Each row was made from one path, in order. Every step used is in the known rows, and no mark comes twice. Write each row's path.
Known rows:
f, h: [ 0.17,  0.20,  0.11,  0.16, -0.09, -0.22,  0.03, -0.01,  0.10,  0.05,
  0.21, -0.06, -0.25, -0.25, -0.23,  0.13,  0.02]
x, a, n, f: [-0.21,  0.29, -0.11, -0.65,  0.15,  0.58, -0.10, -0.21, -0.21, -0.08,
  0.07,  0.12,  0.11,  0.33,  0.60,  0.36,  0.13]
x, a, h, s: [ 0.02,  0.51,  0.09,  0.01, -0.21,  0.36,  0.32, -0.18, -0.08,  0.06,
  0.10, -0.06,  0.02,  0.47,  0.43, -0.17,  0.03]
a, h, s: [ 0.28,  0.44,  0.06,  0.27, -0.10,  0.36,  0.45, -0.27,  0.08,  0.22,
  0.17, -0.10, -0.22,  0.20,  0.34, -0.45,  0.02]
f, s: [ 0.12,  0.07,  0.22,  0.12, -0.15, -0.23,  0.05, -0.20,  0.04,  0.09,
  0.06,  0.00, -0.20,  0.02, -0.20, -0.16, -0.11]
s, f, h, a: [ 0.14,  0.01, -0.10,  0.39,  0.08, -0.57,  0.38, -0.34,  0.09, -0.08,
  0.12, -0.08,  0.18, -0.11, -0.09, -0.27,  0.19]
h, s, f, a: [ 0.12, -0.13, -0.08,  0.37, -0.28, -0.59,  0.32, -0.25,  0.06, -0.02,
  0.01,  0.01,  0.41,  0.19, -0.14, -0.53, -0.09]
n, f, a, h, s: [ 0.17,  0.24, -0.23,  0.28, -0.21,  0.46,  0.55, -0.36, -0.03,  0.02,
  0.07, -0.19, -0.22,  0.41,  0.31, -0.45, -0.12]
s, f, a, x: [ 0.03, -0.26, -0.10, -0.11,  0.05, -0.32,  0.28, -0.17, -0.09, -0.18,
  0.10, -0.02,  0.29,  0.33, -0.42,  0.05, -0.03]
x, a, n: [-0.22,  0.22, -0.07, -0.63,  0.01,  0.31, -0.25,  0.04, -0.07,  0.00,
  0.04,  0.21,  0.37,  0.20,  0.33,  0.34,  0.17]
s, f, a: [-0.01, -0.25, -0.10,  0.26, -0.13, -0.47,  0.12, -0.11, -0.01, -0.22,
 -0.09,  0.00,  0.50,  0.10, -0.25, -0.22, -0.13]
a, h, s, f: [ 0.38,  0.43,  0.19,  0.49,  0.03,  0.05,  0.64, -0.56,  0.05,  0.14,
  0.23, -0.13, -0.05,  0.23,  0.36, -0.65, -0.01]
n, f, s, h, a, x: [ 0.21,  0.13, -0.28,  0.11, -0.01,  0.04,  0.51, -0.75, -0.06, -0.12,
  0.28, -0.06, -0.39,  0.52,  0.07, -0.04,  0.00]
f, a, x: [-0.06, -0.27, -0.25, -0.32, -0.08, -0.01,  0.10,  0.11, -0.06, -0.08,
  0.05,  0.00,  0.09,  0.31, -0.44,  0.24, -0.02]
x, a, h, s, f: [ 0.13,  0.51,  0.23,  0.24, -0.07,  0.05,  0.49, -0.46, -0.11, -0.02,
  0.13, -0.07,  0.21,  0.51,  0.46, -0.34, -0.01]
x, a: [-0.26,  0.08,  0.05, -0.26, -0.11,  0.01, -0.15,  0.09, -0.17, -0.17,
 -0.07,  0.05,  0.24,  0.27,  0.09,  0.29,  0.01]
f, h, a, x: [ 0.10,  0.02, -0.22, -0.18,  0.13, -0.10,  0.34, -0.11,  0.03,  0.05,
  0.28, -0.09, -0.24,  0.07, -0.31,  0.15,  0.30]

Which path is each row?
[ 0.29,  0.24,  0.09,  0.49, -0.33, -0.35,  0.05, -0.41,  0.14, -0.05,
  0.20,  0.05, -0.11,  0.08, -0.12, -0.08, -0.25] : f, s, h
[ 0.17,  0.01, -0.16,  0.03, -0.16, -0.29,  0.21, -0.32,  0.13,  0.15,
  0.11,  0.17,  0.54,  0.12,  0.10, -0.50,  0.05] : h, s, f, a, n
[ 0.16,  0.17, -0.18,  0.32, -0.35,  0.19,  0.39, -0.13,  0.12,  0.10,
  0.05, -0.11,  0.05,  0.29,  0.05, -0.46, -0.08] : f, a, h, s
[ 0.13,  0.01, -0.08,  0.42, -0.06, -0.01,  0.40, -0.26,  0.01, -0.18,
 -0.02, -0.14,  0.34,  0.23, -0.02, -0.32, -0.14] : s, f, a, h
[ 0.05,  0.10, -0.27,  0.15,  0.07,  0.03,  0.34, -0.31, -0.03, -0.07,
  0.12, -0.17, -0.29,  0.00,  0.12, -0.07,  0.17] : n, f, h, a
[ 0.05, -0.02, -0.46,  0.37, -0.17, -0.17,  0.16, -0.27,  0.12, -0.20,
  0.00,  0.04,  0.31,  0.15,  0.20, -0.12,  0.07] : s, h, a
[ 0.03,  0.10, -0.25, -0.24,  0.13,  0.31,  0.23, -0.55,  0.02,  0.13,
  0.07,  0.06, -0.12,  0.17,  0.38, -0.31,  0.20] : h, a, n, f, s
[ 0.35,  0.54, -0.01, -0.12, -0.01,  0.23,  0.27, -0.45,  0.09,  0.35,
  0.45,  0.01, -0.49, -0.08,  0.35, -0.17,  0.15] : a, n, f, h, s
[-0.08, -0.14, -0.34, -0.31, -0.14,  0.11, -0.17,  0.08,  0.11,  0.04,
 -0.03,  0.17,  0.43,  0.01, -0.05,  0.05,  0.06] : f, a, n
[ 0.10,  0.64,  0.01, -0.38, -0.11,  0.25,  0.13, -0.36, -0.06,  0.17,
  0.39,  0.08, -0.24,  0.18,  0.47,  0.14,  0.16] : x, a, n, f, h, s
[ 0.19,  0.03, -0.09,  0.02,  0.25, -0.42,  0.53, -0.38,  0.00, -0.05,
  0.30, -0.11, -0.03,  0.09, -0.28, -0.04,  0.27] : s, f, h, a, x
[ 0.28,  0.21,  0.24,  0.38,  0.06, -0.52,  0.22, -0.29,  0.06, -0.03,
  0.26, -0.08, -0.05, -0.21, -0.20, -0.07, -0.03] : s, f, h
[ 0.09,  0.52, -0.02, -0.17, -0.22,  0.20, -0.04, -0.62, -0.09, -0.12,
  0.27,  0.18, -0.02,  0.42,  0.49,  0.27, -0.12] : x, a, n, f, s, h
[ 0.18, -0.14, -0.08,  0.01, -0.11, -0.44,  0.47, -0.30, -0.03,  0.03,
  0.19,  0.00,  0.19,  0.41, -0.33, -0.30, -0.02] : h, s, f, a, x
[ 0.10, -0.01, -0.46,  0.01,  0.01,  0.00,  0.31, -0.29,  0.03, -0.14,
  0.21,  0.04,  0.08,  0.36,  0.00,  0.11,  0.14] : s, h, a, x
[ 0.03,  0.00, -0.21,  0.20, -0.19,  0.30,  0.19,  0.01,  0.05, -0.11,
 -0.06, -0.11,  0.13,  0.21, -0.05, -0.11, -0.11] : f, a, h
[ 0.16,  0.07, -0.24,  0.51, -0.30, -0.41,  0.20, -0.46,  0.15, -0.09,
  0.07,  0.05,  0.11,  0.16,  0.00, -0.29, -0.05] : f, s, h, a
[-0.08, -0.18, -0.33, -0.33,  0.21,  0.12,  0.30, -0.10, -0.05, -0.01,
  0.06, -0.02,  0.01,  0.31, -0.06,  0.05,  0.28] : h, a, x
[ 0.29,  0.32,  0.06,  0.44, -0.22, -0.09,  0.21, -0.65,  0.00, -0.13,
  0.23, -0.03, -0.39,  0.21,  0.14, -0.09, -0.31] : n, f, s, h
[ 0.08,  0.12, -0.57,  0.03, -0.04,  0.12,  0.05, -0.32,  0.18, -0.03,
  0.12,  0.20,  0.43,  0.08,  0.42, -0.09,  0.22] : s, h, a, n
